Each row was made from one path, in order. Every step used is in the known rows, and no mark comes twice. Write each row's path.
Known rows
fikig zimemad nimok: [-3.46 -2.28  6.17 -1.62  0.88 -1.03  0.34  2.45 -3.26 -1.16  0.18  0.38
  2.06 -0.52  2.09 -1.76  0.08 -1.47 -2.70 -3.46 -1.32  0.41]
fubof supa nimok zimemad vezas kuva: [-3.45 -5.05  6.68  0.58  1.81 -2.98 -2.76  0.80 -1.40 -0.36 -4.29  3.04
 -0.59 -1.81  2.44 -3.23 -1.65 -1.37 -0.32 -2.26  3.27 -0.35]
fubof supa nimok: [-4.47 -2.58  6.21 -1.31  1.64 -1.56 -0.44  2.12 -1.00 -0.53 -1.90  1.00
 -1.07 -1.30  1.51 -2.27  0.83 -1.84 -1.02 -2.27  1.60 -0.85]
fikig fubof supa nimok: [-5.26 -3.44  5.07 -1.19  0.55 -2.48  0.05  1.81 -1.44 -1.17 -2.65  0.83
 -1.34 -2.51  1.02 -1.09 -0.27 -2.00 -1.31 -1.24  3.44 -0.36]
vezas kuva: [-1.86 -1.43  4.72  0.36  1.37 -1.64  0.55  2.92 -3.42  0.02 -3.88  0.24
 -3.05 -1.06  2.04 -2.83 -0.37 -0.82 -1.93 -2.77  0.92 -0.70]
vezas zimemad fikig fubof supa: [-2.91 -4.56  5.20 -2.62 -1.40 -2.03 -0.91  2.13 -3.64 -2.27 -0.75  1.11
 -3.18 -0.59  0.98  0.70 -1.11 -1.70 -2.02 -2.11  4.12 -0.98]
fikig fubof supa nimok zimemad vezas kuva: [-4.21 -5.95  5.60  0.55  0.67 -3.95 -2.33  0.46 -1.85 -0.91 -5.01  2.91
 -0.77 -3.08  1.90 -2.02 -2.73 -1.59 -0.75 -1.26  5.12  0.11]
nimok supa fubof: [-3.39 -1.87  5.05  0.17  0.29 -2.85  0.43  1.85 -2.17 -1.26 -4.29  1.43
 -1.72 -2.27  0.70 -1.24 -0.34 -0.65 -3.07 -2.81  0.97 -0.45]
gaped vezas zimemad: [-2.16 -0.27  6.40 -2.09 -0.30  1.93  0.37  2.10 -3.08 -2.26 -1.74  1.40
 -2.70  0.31  2.63 -1.43 -0.88 -0.84 -1.23 -3.35  1.12 -1.13]
bavosar nimok supa: [-3.63 -2.22  5.53 -0.10  1.76 -0.86  0.49  2.12 -2.60  1.82 -1.85  0.70
 -1.62 -1.09  2.51 -3.14 -0.52 -1.56 -1.15 -2.48  1.11 -1.42]
fubof supa nimok zimemad: [-4.76 -3.55  6.08 -0.36  1.14 -2.22 -2.00  0.67 -0.23 -1.73 -1.20  3.28
 -0.40 -1.65  2.19 -1.46  0.13 -1.43 -0.07 -2.39  1.83 -0.60]
kuva vezas zimemad: [-1.94 -1.30  6.08  0.53 -0.18  2.40 -0.91  3.47 -4.39 -2.06 -2.01  2.26
 -2.13 -0.57  2.82  0.24 -1.72 -1.41 -1.79 -4.15  0.53 -1.83]
nimok bavosar: [-2.99 -0.55  5.70 -0.16  0.55 -1.24 -1.28  2.03 -1.97 -0.98  0.20  1.82
 -2.59 -0.97  4.77 -1.89  0.43 -0.97 -0.78 -4.09  0.28  0.40]
bavosar nimok zimemad vezas: [-2.99 -3.77  6.86  1.18  1.35 -0.38 -1.88  1.18 -3.18  1.49 -1.70  1.23
  0.50 -0.42  4.01 -3.76 -1.35 -0.96 -1.30 -3.45  0.08 -0.02]
kuva vezas zimemad fikig fubof supa: [-2.71 -3.77  6.17 -2.67 -1.99 -0.35 -2.92  2.83 -4.88 -2.88 -1.72  2.37
 -2.67 -0.89  2.21  2.06 -2.42 -2.64 -1.80 -2.64  4.00 -1.64]
supa nimok zimemad: [-3.89 -3.02  6.26  0.17  2.43 -1.58 -0.59  1.43 -0.89 -1.50 -2.07  2.63
 -0.48 -1.33  2.40 -2.63 -0.59 -0.93 -1.14 -2.63 -0.21 -0.34]
kuva vezas zimemad nimok bavosar: [-2.22 -2.00  8.04 -1.37  1.62  2.08 -2.28  3.29 -4.19 -1.34  0.82  2.98
 -0.92 -0.36  5.85 -0.31 -1.23 -1.87 -0.86 -4.10  0.65 -0.57]
vezas zimemad fikig fubof supa nimok: [-3.78 -5.24  6.13 -3.45  1.07 -2.42 -0.45  2.49 -2.46 -1.87 -1.95  1.21
 -2.47 -0.85  0.53 -0.68 -1.40 -2.07 -1.91 -1.10  4.25 -1.25]
gaped vezas zimemad fikig fubof supa nimok: [-3.76 -3.45  7.46 -6.17  0.28 -1.14 -1.06  1.83 -2.32 -2.76 -2.39  1.57
 -2.49 -0.34  1.56 -1.02 -1.74 -2.40 -1.24 -0.98  4.74 -1.26]
bavosar nimok zimemad: [-3.44 -2.53  5.61  0.38  1.56 -0.65 -1.02  1.40 -2.64  0.84 -0.80  1.56
 -0.50 -0.72  3.60 -2.78 -0.27 -1.01 -0.82 -2.92 -0.09 -0.66]
gaped vezas kuva: [-1.83  0.49  5.91 -2.47  0.45 -0.37 -0.09  2.19 -3.36 -0.85 -4.45  0.63
 -3.08 -0.44  3.10 -3.12 -0.72 -1.27 -1.30 -2.53  1.37 -0.75]
fikig fubof supa: [-4.38 -2.66  4.21 -0.30 -1.83 -2.13 -0.44  1.37 -2.60 -1.44 -1.56  0.65
 -1.93 -2.16  1.52  0.25 -0.02 -1.65 -1.38 -2.23  3.37 -0.06]
fikig zimemad vezas kuva: [-2.04 -2.44  5.08  0.97 -0.22 -2.24 -0.88  2.16 -3.92 -0.82 -3.94  0.98
 -0.04 -1.27  1.90 -2.72 -2.24 -0.98 -2.71 -4.06  0.70  0.08]
bavosar nimok: [-3.13 -1.47  5.57 -0.50  2.13  0.08  0.52  2.90 -3.34  1.94 -1.53 -0.82
 -1.13 -0.33  2.97 -3.55  0.47 -1.28 -1.78 -2.81 -0.21 -0.90]

Write each row's path
[-5.58 -4.40  5.03 -0.36  0.08 -3.11 -1.63  0.21 -0.68 -2.35 -1.97  3.15
 -0.61 -2.95  1.69 -0.26 -1.04 -1.66 -0.38 -1.30  3.56 -0.11] | fikig fubof supa nimok zimemad
[-4.07 -4.98  5.70 -2.82 -0.29 -3.35 -2.98  0.69 -3.07 -0.01 -0.43  1.61
 -1.06 -0.98  2.99 -0.97 -0.99 -2.14 -0.87 -1.44  3.34 -0.48] | bavosar nimok zimemad fikig fubof supa
[-2.56 -4.44  6.87  1.15  3.10 -2.35 -1.43  1.62 -2.05 -0.17 -5.08  2.37
 -0.69 -1.47  2.70 -4.40 -2.41 -0.92 -1.35 -2.53  1.27 -0.10] | supa nimok zimemad vezas kuva
[-4.03 -2.97  6.05 -1.18  0.51 -2.00  0.24  1.66 -2.49 -1.40 -0.27  1.87
  1.55 -1.25  1.71 -1.39 -0.93 -1.66 -2.13 -3.19 -0.08 -0.02] | fikig zimemad nimok supa
[-3.65 -2.10  5.14 -0.55  1.98 -2.32  0.44  2.23 -2.66  1.46 -4.21  0.39
 -1.11 -1.95  1.39 -2.61 -0.21 -1.05 -2.74 -2.16  1.17 -1.03] | bavosar nimok supa fubof
[-2.42 -2.75  6.98 -1.33  2.32  0.39 -0.38  2.69 -2.91 -0.68  1.69  1.87
 -1.42 -0.05  4.63 -1.60  0.10 -0.84 -1.03 -3.56  0.67  0.12] | vezas zimemad nimok bavosar
[-2.29 -3.37  6.70 -0.97  2.28  1.06  1.39  3.22 -3.74 -0.40 -0.10  0.22
 -0.77  0.37  2.11 -1.83 -0.01 -0.79 -2.21 -2.90 -0.04 -0.58] | vezas zimemad nimok
[-2.53 -3.49  6.97 -2.25  2.00 -1.69 -1.98  1.96 -3.28  0.73 -0.52  1.09
 -0.94  0.59  3.65 -3.41 -0.52 -1.45 -1.51 -2.63 -0.43 -0.71] | bavosar nimok zimemad fikig
[-3.75 -4.75  6.59 -2.42  1.79 -3.64 -1.17  1.60 -2.04 -2.21 -2.49  2.10
 -1.01 -1.35  1.95 -2.15 -1.99 -1.68 -2.08 -1.39  1.26  0.10] | supa nimok zimemad fikig fubof
[-3.74 -1.21  6.64 -1.06  3.04 -1.55 -0.81  2.41 -0.82 -0.61 -0.97  1.95
 -1.82 -1.38  4.29 -3.24  0.18 -1.41 -0.75 -3.24  0.36  0.11] | supa nimok bavosar
[-2.94 -2.20  5.93  0.85 -1.13 -1.18 -0.96  1.85 -3.24 -1.52 -1.75  0.87
  1.11 -0.79  1.97 -2.12 -1.48 -1.16 -2.78 -4.75 -0.61  0.45] | fikig zimemad vezas
[-3.83 -4.64  5.53 -2.13 -1.96 -3.93 -2.97  0.38 -2.51 -2.68 -0.52  2.58
 -1.73 -1.29  2.30  0.46 -1.00 -1.79 -1.13 -2.08  3.18  0.18] | nimok zimemad fikig fubof supa
[-3.44 -4.24  7.62  0.97  2.24 -1.27 -1.51  1.20 -1.42 -0.89 -2.86  2.37
  0.57 -1.01  2.80 -3.77 -1.69 -1.04 -1.54 -3.23 -0.05  0.37] | supa nimok zimemad vezas
[-4.30 -4.90  7.40  0.43  0.99 -1.95 -2.78  0.49 -0.84 -1.06 -2.11  2.92
  0.67 -1.36  2.63 -2.55 -1.04 -1.45 -0.59 -2.96  1.95  0.08] | fubof supa nimok zimemad vezas
[-2.86 -4.03  6.22 -1.00  1.97 -1.30  1.41  2.51 -3.04 -1.00 -2.75  1.33
 -0.68 -1.35  0.50 -0.90 -0.67 -0.45 -3.26 -2.25  1.42 -0.61] | vezas zimemad nimok supa fubof
[-2.03 -2.72  7.67 -1.05  1.53  2.67 -0.47  3.85 -5.03 -1.04 -1.00  1.44
 -0.19  0.00  3.26 -0.53 -1.20 -1.76 -2.12 -3.43 -0.09 -1.25] | kuva vezas zimemad nimok
[-4.04 -2.87  5.69 -1.63  0.67 -3.44  0.22  1.73 -2.59 -1.77 -2.47  1.56
  2.15 -2.23  0.49 -0.88 -0.68 -1.09 -3.67 -2.81  0.07  0.27] | fikig zimemad nimok supa fubof
[-4.35 -4.41  6.44 -3.91  1.05 -3.65 -0.98  2.38 -2.05 -1.15 -2.36  0.45
 -1.66 -1.26  1.12 -1.72 -0.58 -2.47 -2.02 -1.03  3.16 -0.45] | zimemad fikig fubof supa nimok
